Every row comes from one small tree of marks. The marks that hang from a mark follow it in brackets, in alphabetical order. Every link used is in the known rows. Which tree was each row made from?
In the rows, 128 means zero.
Known rows
U[B[H[D]]]: [115 145 138 225 118 108 136 135 108 108 169 136 178 126 151  96 109]
U[B[H]]: [104 134 132 233 101 116 171 135 119 107 141 136 165 127 149  97 118]
B[H[E]]: [ 79 151 107 176 106 146 169 152 121 104 129 105 155 122 152 127 123]
U[B]: [ 90 140 106 218 108  83 159 159 125 103 142 126 169 119 145  99 136]
H[D[W] E[G S]]: [ 55 185  87 109 149  94 119 208 110 134 152 104 156 100 162 112 110]
H[B[U]]: [112 162 101 171  82  69 160 141 121 129 178 110 119 116 152  99 135]
D[H[B E] W]: [121 144  85 157 105 116 153 172 110 162 131 102 138 134 117 118 127]
S[E]: [ 65 130  73 167 116  94 142 178 124  86 108 113 130  92 140 111 126]
B[H[D E[S]] U]: [ 78 178 119 160 102 105 152 155 129 128 181 124 145 112 167 121 108]
D[H[B[U]] W]: [158 156  97 176  83  79 141 149 104 164 155 125 127 123 113  89 116]
B[H[D E] U]: [115 171 125 163 100 118 134 141 119 118 177 110 161 118 160 121 111]
U[B[H[D E[G S]]]]: [ 55 150 139 161 123 110 167 173 129 126 172 131 158 125 189 113 116]
U[B[H[D[W] E]]]: [124 152 142 200 130 134 118 151 109 139 151 116 190 131 140 111  98]
N[W]: [106 174  83 192 116  92 131 170  98 109 122 107 161  89 134  99 117]
H[B]: [ 88 153  89 176 103  89 162 153 114 117 158 103 127 118 147 105 138]
G[E[S]]: [ 30 150  65 157 117  86 197 182 129  93 119 114 136 108 140 106 125]
H[B[U] E]: [ 97 160 101 148  81  89 170 153 135 136 172  92 123 124 160 122 142]

Write each row's tree
[114 172 115 165 136 145 109 158  98 128 144 102 176 117 135 117  94]
B[H[D[W] E]]
[137 182 126 162 114 125 106 147 106 140 164 109 168 115 140 113  91]
B[H[D[W] E] U]
[123 181 115 102 115  84 110 171 108 162 190  90 136 119 164 105 116]
H[B[U] D[W] E[G]]
[ 93 188 125 120 120 110 127 173 113 149 171 121 144 105 172 105  90]
B[H[D[W] E[G S]] U]
[139 155 140 223 131 116 108 141  95 130 156 134 186 122 132  89  89]
U[B[H[D[W]]]]
[120 144  96 155  69  90 179 154 130 151 165 109 124 136 141 120 144]
D[H[B[U] E]]
[115 154 148 162 135 130 119 164 105 138 154 116 180 129 162 103  99]
U[B[H[D[W] E[G]]]]
[104 173 120 127 141 141 109 170  95 129 147 103 166 114 158 110  96]
B[H[D[W] E[G]]]
[148 182 108 161 111  69  98 147  99 152 192 107 140 111 136  90 105]
H[B[U] D[W]]
[ 70 179 113 125 142 128 129 185 104 138 150 115 151 108 165 112  92]
B[H[D[W] E[G S]]]
[ 77 156  69 161 116 108 159 198 119 146 112 122 151 114 117 120 118]
D[H[E[S]] W]
[ 98 185 102 135 113  75 127 172 122 170 191 100 129 113 151 113 109]
H[B[U] D[W] E[S]]
[102 187 119 158 116 113 124 161 115 149 168 121 153 107 147 112  88]
B[H[D[W] E[S]] U]
[ 33 159 106 133 111 130 191 180 128 113 136 116 130 112 182 119 122]
B[H[E[G S]]]
[ 80 134 139 173 104 131 182 160 129 115 139 119 160 134 178 113 129]
U[B[H[E[G]]]]
